Each row comes from the steps of one path. Every step used is in the known rows, and no mark comes twice. Write the path behind each row, first mark first.
Known rows:
lonef, diti, tifura, vuzuf, mopoke: [ -5   2  -6   4  -3   8 -22  -9  43 -37  15  28   4 -11 -11  -9   6  10
 -14 -11  15  -6   8  -1 -21   4  -1 -13  22  -4   1   8 -19 -39  -7]
fumu, zemu, lonef, diti, kadeg, guza, tezuz, voruz: [ -6   3  10  31  -4  10  11 -34 -15  -5   1   3  10  45  10 -17 -18   4
 -20  -3 -17   1  -3   1 -30   1 -43  10   5 -10   0  15 -26   0 -13]
voruz, tezuz, guza, zepe: [  3   6  15  -3  -3   9  11  -9 -28  -6   9  -3  -9  15   1   8 -10   2
 -11   3  -7  -8  10  -1  -1  -9 -27  15  -6  -5  -6  13 -13  20  -4]
mopoke, vuzuf: [ -1   0  -1  -3   4  -4  -7  -3  13  -8   1  18  -5  -2   1   5   2   8
  -1  -4  10   0   2  -1  -7   2   1  -1   4   0   3  -3  -3 -18   0]
zepe, guza, tezuz, voruz: [ -3  10   8   0   2   4  -2   0 -18 -13  -2  -1  -9  37  14   2  -8   8
  -6  -4   3  -2   9  -5   2 -11 -23  16  -4 -11   0   9 -18  36   3]
voruz, tezuz: [ 3  5  2 -3 -3  0  5  4 -4 -5  0 -8  2  2 -5  6 -4 -1 -8 -3  2  0  3 -4
 -2 -4 -8 13  2  1 -1  3  1 11 -2]
mopoke, vuzuf, lafin: [ -3   2   5 -11   8 -12  -6  -5  26 -10  -3  40 -13 -11   3  12   5  12
  -3  -7  13   0   3   2 -12   5   0  -5   8   5   3   1 -11 -27  -3]
kadeg, guza, tezuz, vore, zitoza: [  4   7  21  -3  -4   1  21  -5   6  -6   1  -8   3   6   9  16 -13   9
   9   2 -12   3   6   1  -5  -2 -30  21 -16  -1   0  11   4 -12  -1]
vore, zitoza, zemu, lonef, diti, tifura, vuzuf: [ -4   2   4  37  -1  -6  19 -30  36 -12  25  20  26   1 -13 -11   1   6
  -9  -7 -17   1  -8   2 -31  29 -19   2  16  -7   1  11  -5 -62 -14]
zemu, lonef: [ -3  -2  -1  26   0  -5   6 -10  -2   6   1  -3   5  12  -4 -10  -3  -2
  -8  -1 -10   3  -3   0  -5   8  -3   3   4   0   1   0  -2 -10  -5]
guza, tezuz, vore, zitoza, zemu, lonef: [  6   8  15  34   0 -17  39 -14  15   4  10  -9  20  11  -2   3 -11   5
   2  -2 -27   4  -4   3 -11  18 -30  22  -6  -4   3   9  19 -26 -10]
vore, zitoza, zemu, lonef: [  2  -3  10  31   0 -13  27 -19   2  14  15   3  16   5  -2  -2  -4  -1
   4  -3 -28   3 -10   3 -14  25 -17   9   0   0   1   5  15 -37  -9]
tifura, diti, lonef, zemu: [  2   5 -21   5   1  -1  -5 -18  20  -2  18   7  11  -3  -1   1   8  -2
 -13  -2 -16  -6   3   4 -20  13  -5   1   9 -15  -2   3  -6 -24   1]
fumu, zemu, zitoza, vore: [  6  -3  11   7  -3  -5  26 -14  -2  16  13   1  24  -1 -12   7  -7   0
   0   7 -27 -10   0   1  -1  26 -17  -1 -10  16  -8   7  20   7 -15]
zitoza, vore, tezuz: [  4   2   5  -5  -6   8   7  -8 -18   2  -5 -16  11  -7   4   8  -6   5
  -1   5 -10  -3   5  -1   4  17 -23  16 -13  -2  -2   1  10  13 -10]
kadeg, guza, tezuz, vore, zitoza, zemu, lonef, diti: [  3   5  19  36  -4 -11  35 -28  11  -2   9   0  22  21   5   7 -13   7
  -2  -1 -29   7  -4   2 -22  12 -47  25  -6  -5   6  13   3 -35 -11]
voruz, tezuz, vore, zitoza, zemu: [ 12  10  12   3  -1 -11  36   0  17   0  13 -13  20  -9  -8  15  -8   2
   1  -2 -15   1  -1   0  -7   9 -24  26  -8   2   0   9  24 -18  -8]
vore, zitoza, zemu, fumu: [  3  -5  10  11   7 -11  27 -11   2  31  20  15  15   5   4  11  -5   2
  11  -2 -26  -6 -11   1 -14  17 -11   4   1   3  -5   2  25 -18  -8]
voruz, tezuz, vore, zitoza, zemu, lonef, diti, kadeg: [  4   8   5  32  -2  -7  41 -24  24  -6  14 -13  34   8 -14  -2 -16  -1
 -15  -3 -25   6 -11   5 -32  10 -43  23   1  -3   1  15   7 -36 -17]
guza, tezuz: [  1   5   6   2  -2   1   1   0  -3  -5  -3  -2  -3   9   6   4  -4   5
   1  -1   1   0   4  -2  -2  -4 -11   6  -1  -5   2   3  -2  14   1]
guza, zepe: [ -2   0  10   0   2   0   6  -8 -13   1   3   2  -6  10   1   1  -1   0
   4   3  -5  -5   4   2   1   0  -1  -3  -6  -5  -2   4  -9   2  -1]
lonef, zemu, zitoza, vore, tezuz, voruz: [  5   4  -4   3   1  -1  10 -18 -22  18   9 -18  25  10   6  18  -5   6
 -10   4 -29 -10   8  -3   0  29 -39  29 -10   3  -5   9  14  19 -14]
tezuz, vore, zitoza, zemu: [  8   5  10   6   1 -11  31  -4  19   5  13  -4  18 -11  -4   9  -4   3
   8   0 -18   1  -4   4  -5  14 -16  13 -10   2   1   6  23 -29  -5]
tifura, diti, kadeg: [ -5   2  -9  -9  -1  17   2 -11  12 -11   1   8   8  -7   1 -11  -6   0
  -3   0  -5   0  -3   8 -25  -2 -10 -10   3 -11  -2   1 -15 -19  -4]
fumu, zemu, zitoza, vore, tezuz: [  8  -2  14   9  -7   3  28 -19 -19  16   6 -11  24  -4  -9   9  -9   1
  -7   9 -31 -11   4  -1   2  34 -32  12 -14   9  -7   6  22  12 -21]
vore, zitoza, zemu, lonef, diti, tifura: [ -4   1   3  42  -1  -9  17 -31  18  -3  24   8  24   6 -12 -10   0   0
  -4  -3 -23   6 -13   3 -23  29 -21   5  10  -8   2   9   1 -46 -15]
tifura, diti, kadeg, guza: [ -6  -2   0 -16  -3  24   2 -18   1  -9  -1  16   1   3  11  -7 -10   2
   4   1 -11   2  -1   7 -29  -4 -17  -8  -1 -10  -3   5 -24 -27  -2]
lonef, diti, kadeg: [ -5   0  -6   3   0  10  -1 -14   9 -11   0   2  10   5  -1  -7  -5  -1
  -9   0   1   2  -6   4 -20  -7 -14  -5   5  -5   0   5 -14  -8  -5]
zemu, fumu: [-2 -3 -1  6  6 -3  6 -2 -2 23  6  9  4 13  2  2 -4  1  0 -1 -9 -6 -5 -2
 -6  0  3 -3  4  3 -5 -2  7  8 -5]
zitoza, zemu: [  3  -1   5   4   2  -5  10  -6   0   8   7  10   6   1   3   1   1   1
   6  -2 -10  -1  -6   1  -6   9  -3   0   2  -1   0   1   8 -11  -2]
fumu, zemu, lonef, diti, tifura: [ -5   0   1  43  -3  -3   8 -30  12  -5  16   7  17  14 -22 -24   1  -3
 -20  -1 -13   0  -8   1 -15  21  -6  -7  14  -5   0   6 -10 -18 -17]
fumu, zemu, zitoza, vore, tezuz, guza, zepe: [  7  -1  28   8  -7  12  34 -33 -43  15  15  -5  13   8  -3  10 -15   4
  -9  15 -40 -18  11   2   3  29 -51  15 -22   3 -11  16   8  21 -23]
fumu, zemu, lonef, diti, kadeg: [ -4  -4   1  37  -3   2  18 -32   5   1   6   3  19  18 -14 -24  -9  -5
 -21   0 -16   0 -10   6 -26  10 -17  -8   8  -2  -1   7 -10 -17 -16]

Which path is each row?
[  0  -5  -5   9  10  -9   7 -13   0  34  15  14   8  19   2   6   0   1
  -1  -3 -18 -10  -5   0  -9   7   7   0   7   5  -6   2  10   8  -4]  lonef, zemu, fumu
[  3   2  18  -4  -6  17  14 -22 -42   1   4 -11   0   6  10  10 -12   8
  -3  11 -20 -11  12   2   5  12 -42  19 -20  -8  -7  11  -4  23 -12]  zitoza, vore, tezuz, guza, zepe
[  1   6  -2   0  -2   7  -6  -1 -23  -3  -7 -18   1   6  10   1  -3   4
 -13   0   1  -2   7  -3   4   6 -25  23  -3 -11   2   1  -2  16  -6]  vore, tezuz, voruz
[  4   2 -12   9   4  -7  -7 -13   8   9  18   0   4   6   1   5   7  -2
  -9  -3 -14  -7   2   1  -8  10   1   3   7  -7  -3   6   2 -13   3]  diti, lonef, zemu
[  2  -4   3  10   9  -8  16  -8  -2  30  13  20  10  13   5   3  -2   1
   6  -3 -19  -7 -10  -1 -12   9   0  -3   6   1  -4  -1  16  -2  -7]  zitoza, zemu, fumu
[  4   4 -17   5   0  -4   9 -24  18   8  25   3  30  -6  -5  14   2   0
  -9   4 -37 -11   4   4 -20  30 -23   6   0  -4  -7   7   8 -19  -8]  tifura, diti, lonef, zemu, zitoza, vore
[ 10   6  11   9   5 -14  41  -2  15  22  19  -3  24   3  -6  18 -12   3
   0  -3 -25  -5  -6  -1 -13   9 -22  23  -3   4  -5   7  32  -9 -13]  voruz, tezuz, vore, zitoza, zemu, fumu
[  9  10  16   8   0 -11  32  -4  18  -1   9  -5  15  -1   3  13  -8   7
   9  -1 -17   1  -1   3  -7  10 -27  19 -11  -3   2   9  20 -15  -5]  guza, tezuz, vore, zitoza, zemu
[  4   6   6  -3  -4   9   5  -1 -15  -7   7  -5  -3   4   0   6  -9   2
 -15   1  -3  -2   6  -3  -3  -9 -25  19   0   1  -4   9  -3  18  -3]  voruz, tezuz, guza
[  8  11   8  -2  -4  -6  25   6  17  -8   6 -23  14 -10 -12  14  -9   1
  -6   0  -5   2   4   0  -1   1 -22  26 -10   3  -1   8  16  -7  -6]  voruz, tezuz, vore, zitoza
[  7  -2   3   4  -2  -1  17 -22 -16  21   9 -11  24   1  -1  19  -4   4
  -3   6 -33 -10   5  -1   0  32 -29  20 -11   7  -6   8  19   9 -14]  lonef, zemu, zitoza, vore, tezuz
[  5  10  11   4  -2  -6  22   2  18  -9   3 -16   9  -3  -1  12  -9   7
   3   1  -6   2   5   2  -1   0 -24  19 -12  -2   2   8  12  -4  -3]  guza, tezuz, vore, zitoza
[  5  -2  10   6   0  -8  22  -9   5   9  14   5  12  -7   2   8  -2   1
  12  -1 -18   1  -7   3  -9  17 -14   6  -4   1   0   4  17 -27  -3]  vore, zitoza, zemu
[  4   4   4  41  -1 -18  36 -21  25   0  14  -7  32   3 -11  -1  -6   0
  -9   0 -24   6  -9   4 -17  19 -31  18  -2  -1   5   7  13 -40 -13]  tezuz, vore, zitoza, zemu, lonef, diti
[  3  10  20   3  -2  -3  26  -3   9 -13   3  -9   3  15   0  12 -12   8
   2   1  -8   0   8   1   2  -4 -25  19 -17  -4  -1  12   0   8  -1]  zepe, guza, tezuz, vore, zitoza
[  5   0 -10  14   5 -11   1 -16   8  17  23   1  13   8  -4  11   5  -4
 -11   0 -27 -10   3   1  -9  19  -9   5   6   0  -5   9   9 -17  -2]  diti, lonef, zemu, zitoza
[  0   7 -17   2  -3   4  -6  -7  18 -13   9   3   7 -10   0  -3   4  -2
 -12   0  -7  -2   4   3 -16   7  -9  -1   6 -18   0  -1  -9 -23   0]  tifura, diti, lonef
[  6  -1  16   5  -1   8  23 -35 -41  21  19  -6  13  14   5  20 -10   7
  -6  12 -42 -18  12   2   0  27 -48  22 -19   2 -11  18   5  17 -17]  lonef, zemu, zitoza, vore, tezuz, guza, zepe
[  2  -1 -13  14  11 -10  -2 -15   6  32  24  10   8  18   2   7   3  -2
 -10  -4 -22 -13  -2   0 -13  11   5   1  12  -5  -8   4  10  -3  -2]  diti, lonef, zemu, fumu
[  6   1  11   1  -6  13  16 -16 -29   8   7 -12  16  -4   4  15 -12   6
  -9  11 -28  -8   9  -1   3  20 -50  24 -15   5  -7  10  11  16 -16]  zemu, zitoza, vore, tezuz, guza
[ -1   1  14   0   0   9   6 -13 -24  -1   9   5 -11  13   6   2  -6   3
  -2   6  -9  -8   7   3   1  -5 -19   3  -8  -5  -4  10 -14   9  -3]  tezuz, guza, zepe
[  3   2   7   1  -6  16   2 -10 -29  -2   0  -9  -4  -1   8   2  -7   4
 -14   5  -8  -4   9   0   3   3 -32  19  -6  -7  -2   5  -3  12  -7]  vore, tezuz, guza
[  7   8 -11   8   2  -2   1 -20 -16  15  18 -22  25   9   7  18  -1   3
 -18   3 -33 -14  10  -2  -4  33 -42  31  -5  -7  -6  11  14   9 -12]  diti, lonef, zemu, zitoza, vore, tezuz, voruz
[  4   1  20   0  -5  14  22 -24 -42   8  10 -10   9   7   5  17 -14   6
  -5  14 -32 -14  13   2   4  20 -52  20 -21   0  -9  14   2  19 -18]  zemu, zitoza, vore, tezuz, guza, zepe
[  2   2  17   1  -4  16   8 -18 -42   0   2  -7 -11  10   9   4  -9   4
 -10   8 -12  -9  12   1   5   3 -34  16 -12 -12  -4   9 -12  14  -8]  vore, tezuz, guza, zepe
[  1  -2   4  31   2 -11  17 -16  -3  14   8   8  11  13   0  -8  -1  -2
  -2  -3 -21   2  -9   1 -11  18  -6   3   6  -2   2   2   6 -22  -7]  zitoza, zemu, lonef
[  4  -3  -1   4   3  -8  15 -17   1  21  16   0  23   4  -4  17  -2   2
   4   4 -30  -9   1   1  -3  23 -14   7  -6  14  -7   9  17   4  -8]  lonef, zemu, zitoza, vore
[  0  -2   4  40  -2 -14  26 -26   9   5  14   3  25   7  -6  -2  -3  -1
  -5  -2 -24   6 -11   3 -21  22 -28  11   4  -2   4   5   8 -39 -11]  vore, zitoza, zemu, lonef, diti
[  9  -1  18   8  -9  11  29 -24 -31  14  12  -8  20  -2  -4   9 -14   4
 -14  12 -35 -13   8   0   2  29 -48  18 -16   9  -9  12  18  18 -22]  fumu, zemu, zitoza, vore, tezuz, guza
[  8   7 -10   6  -6  13  11 -34 -10   6  25  -6  26  -6   3  17  -5   5
 -21   9 -45 -15  13   4 -17  33 -55  24  -6 -10  -9  13   6  -8 -15]  tifura, diti, lonef, zemu, zitoza, vore, tezuz, guza
[ -1  -3   1  42  -5  -9  17 -25   4   2   6   2  18  16 -15 -17  -3  -4
 -22   0 -14   0  -7   1 -12  15 -12  -1   7   1   2   3  -4  -9 -14]  fumu, zemu, lonef, diti
[  0   7   4  42   1 -12  26 -26  34  -7  24   0  31   2 -17  -8  -2   2
  -8  -1 -23   6 -11   4 -19  25 -24  11   5  -7   3  10   7 -48 -17]  tezuz, vore, zitoza, zemu, lonef, diti, tifura
[  2   8  18  41  -2 -15  41 -26  14  -9  11  -1  22  31  -4   3 -13   7
  -9  -2 -25   4  -3   1 -15  10 -42  24  -7  -8   3  14   0 -15 -10]  zepe, guza, tezuz, vore, zitoza, zemu, lonef, diti
[  3  12   6  39  -2 -12  31 -21  30 -12  24  -9  33   4 -22  -2  -6   1
 -15  -4 -22   6  -8   0 -21  21 -32  24   6  -7   2  13   8 -37 -19]  voruz, tezuz, vore, zitoza, zemu, lonef, diti, tifura
[ -5   2  -2  40   1  -6   5 -28  13  -3  18  13  18  14 -10 -16   3   0
 -10  -4 -16   4 -12   0 -20  20 -11  -2  16 -10   3   6  -8 -31 -13]  zitoza, zemu, lonef, diti, tifura
[  3   3  24  22   0   1  38 -27   5   7   9   1  14  22  11   0 -21   7
   9  -1 -35   5  -6   7 -28  11 -40  16  -9  -6   0  17   3 -41 -10]  diti, kadeg, guza, tezuz, vore, zitoza, zemu, lonef
[  8   0   7   5  -4   7  17 -27 -28  19  16  -8  20   2   4  19  -9   7
 -10   9 -38 -13   9   0  -1  27 -46  25 -12   8  -9  14  14  16 -15]  lonef, zemu, zitoza, vore, tezuz, guza
[ -1   5  12  30   0   3  25 -32   8  -4   2   6  17  33   9  -7 -17   6
  -7  -1 -24   5  -8   4 -32   0 -41  11   0  -9   4  15 -13 -26 -11]  zitoza, zemu, lonef, diti, kadeg, guza, tezuz, vore
